What can hang from each mark:
z722: z860
z780: z367 z571
z367: z780 z860
z860: z367 z722 z833
z541: z698 z860
z571: z780
z698: z541 z571

Every row comes from one small tree of marks. Brackets hold a mark, then the marks that hang from it, in the order of their numbers. Every link used is in the known rows. Which tree was each row made from?
Known rows:
[z571 [z780 z367]]: [-0.08 -0.08 -0.25 -0.06  0.05  0.27 -0.20  0.11 -0.39  0.24  0.49 -0.26
 -0.25  0.30  0.10  0.54  0.50 -0.17 -0.48  0.01]
[z722 [z860 z833]]: [-0.24 -0.14 -0.06  0.20  0.21  0.05 -0.42  0.19  0.27  0.24  0.08 -0.09
 -0.41  0.34  0.03  0.35  0.16 -0.24 -0.13 -0.06]
[z698 [z541 [z860 z722 z833]] z571]: [-0.18  0.03 -0.04 -0.21  0.24 -0.13 -0.03  0.13 -0.08 -0.28  0.14 -0.20
  0.17 -0.34  0.13  0.20  0.02 -0.39  0.00  0.18]
[z860 z367 z722 z833]: [-0.09 -0.29  0.06  0.05  0.14  0.15 -0.43  0.00  0.11  0.05 -0.30 -0.11
 -0.01  0.18  0.24  0.40 -0.14 -0.25 -0.12 -0.17]
[z367 z780]: [ 0.01 -0.20 -0.24  0.18  0.24  0.13 -0.03  0.23 -0.23  0.15 -0.01 -0.09
  0.04  0.03 -0.04  0.47  0.05 -0.37 -0.32 -0.21]
[z780 [z367 [z860 z722 z833]] z571]: [-0.27 -0.28 -0.01 -0.24 -0.01  0.04 -0.52  0.02 -0.48  0.14  0.13 -0.01
  0.04  0.26  0.13  0.40  0.28  0.19  0.14 -0.09]
[z571 [z780 [z367 [z860 z722 z833]]]]: [-0.26 -0.08  0.07 -0.16 -0.03 -0.02 -0.53 -0.06 -0.47  0.12  0.34 -0.17
 -0.22  0.36  0.24  0.51  0.40  0.00  0.07  0.05]
[z367 [z780 z571] z860]: [-0.17 -0.29 -0.20  0.05  0.15  0.00 -0.19  0.19 -0.55  0.17 -0.04 -0.02
  0.08  0.14 -0.03  0.39 -0.11 -0.21  0.00 -0.32]
[z860 z367 z722]: [ 0.04 -0.27 -0.09  0.07  0.15  0.23 -0.20 -0.11 -0.03 -0.01 -0.34 -0.07
  0.08  0.25  0.17  0.30 -0.17 -0.24 -0.25 -0.03]
[z541 [z860 [z367 z780]]]: [ 0.06 -0.48 -0.05 -0.07  0.30  0.20 -0.18  0.18 -0.07 -0.06 -0.22 -0.20
  0.02  0.12  0.25  0.27 -0.30 -0.62 -0.12 -0.05]
[z780 z367]: [ 0.06 -0.28 -0.35  0.11  0.14  0.34 -0.15  0.18 -0.18  0.16  0.31 -0.12
 -0.08  0.19  0.04  0.43  0.50 -0.02 -0.50  0.13]
[z541 [z698 [z571 [z780 [z367 z860]]]]]: [-0.17 -0.16 -0.37  0.19  0.07  0.13 -0.17  0.29 -0.56  0.01  0.67 -0.29
  0.09  0.01  0.11  0.48  0.46 -0.20 -0.40  0.15]
[z698 z571]: [-0.03 -0.18 -0.37  0.23  0.37  0.24  0.14  0.28 -0.09 -0.03  0.17 -0.16
  0.23 -0.15  0.04  0.41  0.16 -0.27 -0.46  0.13]
[z860 [z367 [z780 z571]] z722 z833]: [-0.23 -0.22  0.20 -0.33  0.05  0.04 -0.35  0.05 -0.25  0.19 -0.45 -0.08
  0.21  0.15  0.20  0.45 -0.39 -0.33  0.13 -0.71]
[z722 z860]: [-0.10 -0.14 -0.21  0.19  0.22  0.13 -0.20  0.09  0.12  0.17  0.06 -0.03
 -0.34  0.41 -0.04  0.24  0.12 -0.25 -0.23  0.06]
[z367 [z780 z571] [z860 z722 z833]]: [-0.34 -0.19  0.10 -0.16  0.09 -0.18 -0.41  0.08 -0.54  0.12 -0.16  0.00
  0.15  0.11  0.06  0.44 -0.17 -0.16  0.32 -0.43]
[z780 z367 z571]: [-0.10 -0.27 -0.33 -0.13  0.10  0.32 -0.18  0.20 -0.42  0.25  0.27 -0.09
 -0.03  0.19 -0.01  0.43  0.38  0.03 -0.42 -0.15]
[z722 [z860 [z367 [z780 z571]] z833]]: [-0.28 -0.21  0.20 -0.24  0.04  0.05 -0.43  0.17  0.08  0.38 -0.37 -0.06
 -0.15  0.46  0.18  0.35 -0.34 -0.38  0.20 -0.71]
[z722 [z860 z367]]: [-0.01 -0.27 -0.08  0.15  0.13  0.24 -0.28  0.01  0.33  0.18 -0.23 -0.06
 -0.30  0.55  0.16  0.19 -0.13 -0.29 -0.19 -0.01]
[z571 z780]: [-0.17 -0.07 -0.25  0.17  0.19  0.14 -0.18  0.12 -0.29  0.18  0.32 -0.25
 -0.30  0.16  0.02  0.53  0.11 -0.42 -0.48 -0.05]

Which tree is each row?
[-0.14  0.25 -0.29  0.05  0.08  0.02  0.20  0.14 -0.26  0.05  0.41 -0.28
  0.03 -0.18  0.01  0.42  0.14 -0.39 -0.44 -0.09] : [z698 z541 [z571 z780]]
[-0.07 -0.22  0.19 -0.09  0.11  0.06 -0.31  0.03 -0.03  0.10 -0.43 -0.10
  0.17  0.17  0.25  0.45 -0.24 -0.37  0.05 -0.45] : [z860 [z367 z780] z722 z833]
[ 0.02 -0.26 -0.18  0.00  0.06  0.13 -0.26 -0.10 -0.36 -0.02  0.13  0.00
  0.03  0.33  0.10  0.30  0.41  0.17 -0.07  0.31] : [z780 [z367 [z860 z722]]]
[-0.14 -0.52 -0.02  0.16  0.25  0.08 -0.52  0.44 -0.02 -0.01 -0.06 -0.32
 -0.01 -0.09  0.20  0.38 -0.26 -0.76 -0.18 -0.26] : [z541 z698 [z860 [z367 z780] z833]]
[-0.02 -0.08 -0.34  0.00  0.30  0.05  0.18  0.24 -0.07 -0.24  0.28 -0.23
  0.12 -0.34  0.05  0.17  0.07 -0.44 -0.31  0.30] : [z698 [z541 z860] z571]
[-0.12 -0.37 -0.44  0.26  0.46  0.16 -0.04  0.47 -0.20 -0.27  0.38 -0.29
  0.17 -0.36 -0.02  0.28  0.07 -0.60 -0.52  0.29] : [z541 [z698 z571] z860]
[-0.07 -0.32 -0.09 -0.11  0.12  0.22 -0.15  0.16 -0.26  0.23 -0.32 -0.11
  0.15  0.19  0.11  0.41 -0.33 -0.38 -0.17 -0.57] : [z860 [z367 [z780 z571]]]
[-0.17 -0.50 -0.17  0.20  0.38  0.19 -0.34  0.48  0.13 -0.20  0.11 -0.37
  0.16 -0.29  0.26  0.32 -0.15 -0.67 -0.35  0.07] : [z541 [z698 z571] [z860 z367 z833]]
[-0.03 -0.41 -0.04 -0.05  0.21  0.07 -0.27  0.13 -0.26 -0.20 -0.27 -0.19
  0.18  0.03  0.13  0.21 -0.37 -0.69 -0.10 -0.16] : [z541 z698 [z860 [z367 z780] z722]]
[-0.20 -0.25 -0.04  0.23  0.18 -0.07 -0.48  0.02 -0.17 -0.02 -0.01 -0.03
 -0.05  0.13  0.10  0.38  0.06 -0.10  0.06  0.13] : [z367 [z860 z722 z833]]
[-0.10 -0.20 -0.21  0.05  0.01  0.16 -0.32  0.03 -0.48  0.17  0.48 -0.21
 -0.28  0.37  0.16  0.48  0.45 -0.06 -0.25  0.19] : [z571 [z780 [z367 z860]]]
[-0.04 -0.07 -0.18 -0.11  0.16 -0.07 -0.08 -0.05 -0.20 -0.21  0.08 -0.12
 -0.06 -0.06 -0.02  0.10 -0.03 -0.37 -0.14  0.23] : [z698 [z541 [z860 z722]]]
[-0.10 -0.36  0.24 -0.31  0.23  0.03 -0.37  0.06 -0.06 -0.13 -0.37 -0.18
  0.10  0.12  0.33  0.30 -0.35 -0.57  0.19 -0.19] : [z541 [z860 [z367 z780] z722 z833]]
[-0.06  0.23 -0.28 -0.18 -0.06  0.14  0.19  0.12 -0.36  0.11  0.58 -0.29
  0.06 -0.04  0.10  0.44  0.51 -0.16 -0.45 -0.03] : [z698 z541 [z571 [z780 z367]]]
[-0.13 -0.42  0.11 -0.16  0.28  0.11 -0.49  0.02  0.08 -0.17 -0.23 -0.20
 -0.06  0.12  0.33  0.25 -0.26 -0.44  0.02  0.09] : [z541 [z860 z367 z722 z833]]
[-0.16 -0.58 -0.14  0.30  0.29  0.17 -0.62  0.40  0.12 -0.06  0.07 -0.32
 -0.19 -0.07  0.18  0.33 -0.16 -0.65 -0.36  0.03] : [z541 z698 [z860 z367 z833]]
[-0.15 -0.08 -0.19  0.00  0.29 -0.03 -0.05  0.34  0.07 -0.17  0.29 -0.28
  0.06 -0.41  0.11  0.26  0.09 -0.46 -0.20  0.17] : [z698 [z541 [z860 z833]] z571]
[-0.18  0.11 -0.24 -0.16  0.20 -0.02  0.13  0.17 -0.30 -0.17  0.46 -0.35
 -0.04 -0.23  0.10  0.27  0.04 -0.60 -0.30  0.18] : [z698 [z541 z860] [z571 z780]]
[ 0.01 -0.21  0.03  0.01  0.10  0.14 -0.17  0.05  0.19  0.22 -0.37 -0.06
 -0.13  0.53  0.16  0.24 -0.23 -0.40  0.00 -0.32] : [z722 [z860 [z367 z780]]]
[-0.15 -0.27  0.06  0.14  0.13  0.16 -0.51  0.10  0.47  0.24 -0.22 -0.11
 -0.38  0.47  0.24  0.29 -0.10 -0.30 -0.06 -0.15] : [z722 [z860 z367 z833]]
[-0.20 -0.18 -0.05 -0.17  0.10 -0.09 -0.17 -0.01 -0.68  0.05 -0.20  0.05
  0.23  0.18 -0.02  0.34 -0.20 -0.14  0.21 -0.31] : [z367 [z780 z571] [z860 z722]]
[-0.11 -0.37 -0.31 -0.03  0.06  0.21 -0.31  0.13 -0.49  0.19  0.29 -0.05
 -0.04  0.28  0.05  0.36  0.33  0.13 -0.17  0.06] : [z780 [z367 z860] z571]
